Each row comes from the steps of one path. Every step used is in the known rows, and no mark comes twice. Write the path behind each row, first mark first.
(in the rows, 128 means zero)
Known rows
pufo > pegug > tokav > vebal > lanum > fevi: [119 121 189 107 121 131 142 149 105 164 165  93 124 121 159 169 134 150
 148 116 142  87 121 205 118  62 125 123 110]
lanum > fevi > pufo > vebal > tokav > rova: [118 110 220 146  87 124 103  89 128 171 157  56  90  81 128 153 164 147
 130 111 120 128 104 190 136  68 129 158  85]
vebal > tokav > ladafu: [133 114 121 114  76 135 105  86 118 163 172 109 104 124 150 141 130 146
 119  94 144 135 120 218  87 105 152 198 111]
kevov > pegug: [113 135 106 143 109 142  88  90 113 142 170  88 111 125 187 181  87 113
 143 136 145 131 120 200  80 138 153 184 144]
lanum > pegug > tokav: [122 148 109 121 123  95 142 103 128 163 175  62 125 123 159 155 100 141
 118 124 127 136 130 200  79  69 112 117 128]
pufo > vebal > lanum > pegug > tokav: [110 139 152 108 127 109 148 129 105 175 187 115 136 109 149 175 119 160
 131 119 125 128 121 200  84  52 114 120 113]
kevov > fevi: [114 149  96 137 140 134  94  87 118 146 183  84 104 139 174 169 110  98
 127 105 119 136 102 166 102 123 168 187 128]
pufo > fevi: [155 108 104 139 126 143 124 105 133 165 150 101 121 137 164 191 119 116
 140  93 132 125 100 169  66  91 163 178 114]
tokav > vebal: [128 132 116 144 133 128 124 134 136 138 166  84 128 116 159 172 133 135
 131 118 113 113 131 204  83 114 116 197 125]
pufo > vebal: [125 128 129 134 129 143 114 117 132 148 169 109 137 111 148 197 113 141
 131 113 112 134 113 178  98 106 115 199 100]
fevi > tokav: [127 118  97 124 122 154 107  96 114 156 157  85 129 137 154 189  98 157
 126 116 129 141 109 197 108 110 128 147 110]
vebal > lanum > pegug: [114 132 138 128 140 115 130 106 102 173 180 106 123 141 161 149 113 132
 150 106 141 134 105 215  52 118 136 152 108]
pufo > pegug: [140 122 113 124 131 131 110  91 121 151 167  92 116 141 173 150  81 131
 138 131 140 115 106 195  96 145 134 174  95]
lanum > vebal > pufo: [129 112 153 158 131 115  92 117 126 130 165 107 112 107 134 183 102 128
 150 106 143 127 133 218  47 116  96 212 113]
lanum > vebal > pufo > pegug > tokav: [136 118 156 121 122 103 112 119 118 140 170 102 110 102 146 169  84 149
 134 135 149 104 139 211  78  82  94 154 112]
lanum > pegug > pufo > fevi > tokav: [150 130 164 133 103 125 125  92 111 188 144  78 124 138 156 176 110 113
 128 100 128 144 107 172  85  69 125 132  82]
rova > tokav > vebal > pufo > pegug: [159 116 172 142 127 131 127 129 120 137 160 114 123 102 179 150 108 142
 138 139 146 106 139 173  58 106  98 216 114]
rova > tokav > vebal > lanum > fevi: [124 126 169 127 129 146 142 156 127 151 148 102 129 112 171 186 142 147
 155 103 136 120 124 177  96  62 121 168 125]
tokav > vebal > pufo > fevi: [161  95 165 160 122 138 128 135 119 159 159 115 124 114 151 182 154 116
 141  92 137 102 124 178  31  79 138 213 122]
vebal > lanum: [116 112 103 128 140 140 127 122 105 165 174 142 117 140 150 175 113 150
 151 110 138 119  96 204  69 134 153 174 112]
rova > tokav > vebal > pufo: [150 119 147 157 127 130 134 143 132 134 157 116 128  91 163 170 133 144
 133 125 132 121 149 169  38  89  94 230 136]
rova > tokav > ladafu: [149 140  99 132 100 144 123  92 155 152 147 111 115 119 180 164 101 136
 120 106 137 156 118 174  81 108 118 208 115]
fevi > pufo > pegug: [132 128 156 147 122 129 110  69 122 160 160  78  97 125 161 151  82 127
 150 135 145 128  94 178 111 145 131 185  69]
pegug > pufo > vebal > lanum: [118 130 166 134 122 131 132 142 104 173 172 169 125 116 131 186 124 139
 145 119 113 119 101 179  86 116 119 198  77]
vebal > lanum > pegug > pufo: [122 147 163 142 120  93 141 114 108 183 171 119 113 138 146 135 110 112
 142 119 128 130 107 191  59 128 113 165  83]

Write each row's path
[123 145 157 143 120 103 107  65 129 171 172  52  65 106 161 131 115 121
 112 144 120 111  93 175 140 110 143 117 100]
kevov > fevi > pufo > pegug > tokav > rova
[132 116 172 137  90 103 111 110 127 170 166 104  97  87 129 141 155 146
 111 129  98 113 115 197 105  96 117 174  94]
pegug > pufo > vebal > tokav > rova
[115 136 171 158 121 143 113  96 133 156 164  95 120  96 135 198 114 140
 142 117 117 148 101 163 116 105 115 208  73]
fevi > pufo > vebal
[130 144 156 148 113 120 124 124 133 160 163 123 129 109 136 185 111 123
 125 125  99 132 115 161  98 112  98 209  78]
pegug > pufo > vebal
[134 127 178 121  59 126 113 102 118 172 171 133 111 101 131 151 139 134
 115 102 122 134 124 195 102  91 122 220  78]
pegug > pufo > vebal > tokav > ladafu
[128 125 129 129 125 148 116 124 121 144 159  77 136 117 157 189 131 157
 124 117 117 122 129 208 106  98 111 165 119]
fevi > tokav > vebal
[133 103 115 131 105 112 104  93 127 162 166  79  89 109 146 130 146 155
 116 123 122 113 111 223  91 113 146 152 126]
vebal > tokav > rova
[131 159 179 142 124  91 159 143 123 167 158 119 123 106 166 144 123 126
 140 129 120 131 133 175  60  88  89 180 100]
rova > tokav > vebal > lanum > pegug > pufo
[153 118 139 135 103 145 122 102 116 181 137 104 119 136 147 195 112 124
 127 104 125 134 101 165  98  81 137 150  87]
pegug > pufo > fevi > tokav
[126 121 165 121  90 117 119 126 109 160 170 126 121  95 130 166 134 149
 127 123 110 127 129 178 105  74 123 204  90]
pegug > pufo > vebal > tokav
[114 116 178 132  97 136 110  99 108 157 169 103 113  84 132 179 136 164
 140 116 125 143 117 178 116  66 136 205  87]
fevi > pufo > vebal > tokav
[119 120 227 129  57 148 105  83 118 172 163  87 106  95 132 163 147 137
 135  82 141 149 112 188 134  58 134 202  70]
lanum > fevi > pufo > vebal > tokav > ladafu
[121 107 165 130 115 148 106  99 114 180 152  73 102 134 146 164 141 155
 130 105 133 119  85 215 120 106 134  96 103]
vebal > lanum > fevi > tokav > rova
[104 138 205 144 132 124 126 102 103 179 179 108 124 109 145 168 121 137
 157 107 133 148  98 192  79  94 117 173  72]
fevi > pufo > vebal > lanum > pegug
[116 126 175 125 125 123 147 134 101 167 172 121 107 102 149 166 129 165
 148 137 140  96 116 202 108  89 126 151  95]
fevi > pufo > pegug > tokav > vebal > lanum
[157 113 148 149 103 127 115  88 134 189 137  83  95 125 144 166 136 123
 111 112 113 119  89 186  99 104 130 125  89]
pegug > pufo > fevi > tokav > rova
[123 126 169 127 113 152 115 127 122 150 150  48 137 120 156 191 138 145
 130 102 124 122 128 202 129  71 109 145 116]
lanum > fevi > tokav > vebal
[111 123 170 117 121 132 146 156 112 162 164  93 125 118 146 183 148 152
 145 105 133 100 125 202 107  54 127 129 126]
pegug > tokav > vebal > lanum > fevi
[127 127 196 145 111 135 111  72 122 162 150  50  99 129 159 154  89 118
 156 121 151 130  94 170 132 116 129 165  64]
lanum > fevi > pufo > pegug
[127 157 185 147 113 102 127 113 128 166 170  97 134 109 142 163 110 109
 126 121 102 141 120 170  84  99  86 194  73]
lanum > pegug > pufo > vebal
[116 143 135 127 132 151  98 114 108 141 173  69 124 120 168 188 138 128
 118 110 111 126 122 187 123  90 139 167 129]
kevov > fevi > tokav > vebal
[146 129 173 143 118 107 146 116 110 195 156 125 115 138 153 161 126  94
 149  94 134 125  98 172  46  85 143 163  84]
vebal > lanum > pegug > pufo > fevi
[116 136 208 153 119 144 140 127 129 157 140  87 108  95 158 186 135 143
 165 109 143 139 112 158 115  63 120 182  95]
rova > tokav > vebal > lanum > fevi > pufo
[113 108 156 112 116 165 115 113  93 172 154  94 127 145 148 193 117 158
 147  95 146 134  95 200 121  84 141 119 102]
vebal > lanum > fevi > tokav
[137 116 146 148 118 115 139 145 119 147 177 106 123  99 137 167 141 151
 121 127 129  97 148 195  51  78 101 185 136]
pegug > tokav > vebal > pufo
